Each row was made from one small tree. Brackets hold a mark, then the marks that hang from it, in the order of their numbers. Every link used is in the known rows. Write each row's tree.
(in the rows, 128 means zero)
Known rows
[K_336 [K_491 [K_273 [K_850 K_149]]]]: [117 150 134 115 109 131 176 117 129 128 175 120 113 106 139 130 152 137
 134 141 131 144 126]
[K_850 K_149 K_238 [K_273 K_491]]: [122 156 126 114 117 139 130 134 133 128 161 127 129 141 172 165 141 123
 132 146 135 147 124]
[K_149 [K_894 [K_238 K_117 [K_336 K_491]]]]: [131 104 118 140 136 124 217 113 115 123 152 133 142 116 174 149 175  68
  77 130 123 141 121]
[K_238 K_117 K_336 [K_850 K_149]]: [133 139 129 136 137 136 135 131 129 130 157 126  91 120 144 144 166 142
 134 142 137 157 102]
[K_491 K_273 K_336]: [125 148 125 118 121 113 130 118 133 130 139 122 134 138 114 104 147 129
 144 108 118 130 121]
[K_850 [K_149 [K_894 [K_238 K_117 K_336]]] K_273]: [129 122 113 118 123 136 141 140 126 129 164 139 123 131 167 152 182  87
  88 142 123 148 127]
[K_336 [K_491 [K_273 [K_850 K_149 [K_238 K_117]]]]]: [113 178 126 116 128 118 168 119 123 126 183 129 121 102 161 124 161 140
 126 139 133 148 103]
[K_336 [K_491 [K_273 [K_850 [K_149 K_894]]]]]: [117 145 118 109 104 134 206 117 121 127 170 131 118  98 141 120 146 111
 116 141 121 147 131]
[K_149 [K_894 [K_238 K_850]]]: [136 114  98 133 129 126 205 127 129 132 147 142 119 144 140 135 129  98
 115 139 132 139 130]
[K_894 K_149 [K_238 K_117 [K_336 K_491] K_850]]: [138 108 123 144 149 136 241 111 127 127 165 125 115 142 158 172 186 137
 111 139 140 154 110]
[K_491 [K_273 [K_850 [K_149 K_894] K_238]] K_336]: [118 182 106 107 103 126 178 121 126 130 167 136 131 117 141 100 142 107
 133 127 126 159 106]
[K_850 K_149 K_273]: [121 134 126 111 118 135  95 143 138 131 152 125 112 138 136 151 141 141
 121 146 132 142 137]
[K_117 K_238]: [128 120 130 123 119 111 106 129 133 120 121 132 125 118 120 135 114 117
 135 113 129 132 128]
[K_491 [K_273 [K_850 [K_238 K_894]]] K_336]: [124 193 118 119 108 130 176 107 135 119 163 135 142 145 143 111 153 126
 152 127 138 146 107]
[K_336 [K_491 K_273]]: [123 138 129 125 126 116 160 116 128 123 154 124 133 124 126 134 146 130
 127 125 121 122 131]
[K_850 [K_149 K_894]]: [129 128 116 117 118 136 147 141 120 132 141 132 121 113 135 125 121 110
 114 143 121 136 135]
[K_894 K_149 [K_238 K_117 K_336]]: [140 113 131 135 143 139 174 129 122 131 139 128 135 139 148 149 176 126
 114 126 127 138 116]
[K_850 [K_149 K_894] [K_273 K_491]]: [124 122 117 107 106 147 154 132 125 131 143 125 119 129 161 146 135 104
 115 142 118 145 146]
[K_273 K_491 K_850]: [127 126 135 125 111 148 186 107 125 129 124 122 122 115 163 119 132 115
 142 128 129 148 125]
[K_894 [K_238 K_117]]: [133 115 122 132 145 118 146 131 125 133 137 128 132 130 155 127 145 121
 113 125 125 127 125]
[K_850 [K_149 K_894] [K_238 [K_336 K_491]]]: [123 151 121 132 117 132 198 123 119 120 171 137 138 112 162 169 162  79
  97 148 137 151 111]
[K_149 [K_894 [K_238 K_117]]]: [132 110 107 126 139 120 169 132 117 132 133 139 137 122 154 117 141  94
  94 126 116 128 129]
[K_491 [K_273 [K_850 K_149 [K_238 K_117]]] K_336]: [117 184 121 112 124 116 134 120 129 132 167 126 122 116 152  95 160 145
 140 122 129 159  93]
[K_149 K_894]: [128 123 114 123 122 130 160 128 120 126 122 139 132 120 128 117 122 101
 111 131 119 131 134]
[K_850 [K_238 K_117 [K_894 K_149]] [K_273 K_491]]: [130 154 122 115 136 154 177 125 127 121 146 130 141 154 173 166 160 157
 127 144 131 140 126]

Which tree is each row?
[131 167 135 124 106 157 154 127 135 117 178 131 136 155 184 193 174 105
 135 157 143 151 123]	[K_850 K_149 [K_238 K_336 K_894] [K_273 K_491]]
[133 154 126 141 134 130 196 108 131 113 174 129 112 135 145 153 188 139
 134 139 133 138 111]	[K_238 K_117 [K_336 [K_491 K_273]] K_850 K_894]
[136 161 122 126 132 146 182 134 126 122 149 138 145 153 132 158 139 151
 135 145 140 134 124]	[K_850 [K_238 [K_894 K_149]]]
[130 164 122 122 118 160 207 119 127 120 151 140 138 144 145 144 142 151
 141 150 146 149 116]	[K_273 [K_850 [K_238 [K_894 K_149]]]]
[122 130 103 110 108 120 122 140 142 122 150 142  92 128 125 155 120 121
 126 139 134 158 135]	[K_117 [K_238 [K_850 [K_149 K_894] K_273]]]
[127 188 119 113 111 144 205 111 133 122 159 132 142 151 130 121 158 153
 154 128 137 151 110]	[K_491 [K_273 [K_850 [K_238 [K_894 K_149]]]] K_336]
[114 149 124 133 135 122 146 112 130 112 163 133 137 131 172 167 190 110
  98 137 138 149 101]	[K_850 [K_238 K_117 [K_336 K_491]] K_273]
[139 109 123 145 133 143 252 112 133 127 167 125 120 153 151 187 172 125
 118 143 146 153 116]	[K_894 K_149 [K_238 [K_336 K_491] K_850]]
[127 126 115 135 132 131 207 119 120 123 165 126  97 107 161 151 168 111
 100 150 131 163 110]	[K_238 K_117 [K_336 K_491] [K_850 [K_149 K_894]]]
[123 164 130 141 125 141 212  99 124 108 168 136 138 118 185 153 184 111
 114 148 147 160  97]	[K_273 [K_850 [K_238 K_117 [K_336 K_491] K_894]]]
[125 122 138 140 139 126 166 110 122 119 141 122 128 111 156 148 174 112
 104 127 128 141 110]	[K_238 K_117 [K_336 K_491]]
[122 151 142 122 102 138 185 111 129 122 180 124 116 108 146 144 178 114
 135 139 134 154 115]	[K_238 [K_336 [K_491 [K_273 [K_850 K_149]]]]]
[129 145 128 140 122 124 192 106 134 119 168 129 113 133 127 152 173 122
 138 132 135 143 112]	[K_238 [K_336 [K_491 K_273]] K_850]
[122 127 114 124 134 128 159 106 139 130 133 109 103 152 170 130 156 146
 133 121 127 162 116]	[K_238 K_117 [K_850 [K_273 [K_491 K_336]]]]
[140 136 129 128 113 175 213 115 139 118 151 128 112 171 153 190 177 145
 148 152 142 158 130]	[K_238 K_336 [K_850 [K_273 K_491]] [K_894 K_149]]
[135 175 135 134 117 145 147 137 130 118 175 138 136 142 154 175 159 112
 133 154 147 143 111]	[K_850 K_149 [K_238 K_336 K_894]]
[133 136 114 131 132 138 163 132 121 128 151 135  96 111 144 137 160 113
 117 144 129 159 108]	[K_238 K_117 K_336 [K_850 [K_149 K_894]]]
[134 173 134 132 132 139 135 137 124 120 170 136 131 131 164 163 173 123
 125 150 141 144 104]	[K_850 K_149 [K_238 K_117 K_336 K_894]]
[131 167 135 138 118 139 191 124 128 115 188 130 139 138 171 192 169 108
 117 159 150 147 113]	[K_850 K_149 [K_238 [K_336 K_491] K_894]]
[121 124 125 116 115 133 144 110 138 129 129 109 130 151 163 136 146 119
 129 117 124 150 132]	[K_850 [K_273 [K_491 K_336]]]
[138 127 131 119 119 136 160 134 133 116 126 132 130 139 117 158 121 149
 141 128 132 132 140]	[K_117 [K_238 [K_894 K_149]]]
[117 145 130 122 113 125 187 103 128 122 156 125 122 111 137 118 151 128
 132 128 128 140 124]	[K_336 [K_491 [K_273 K_850]]]
[130 131 124 124 120 116 120 138 142 128 148 128  90 121 122 151 111 142
 149 130 141 150 123]	[K_117 [K_238 [K_850 K_149]]]
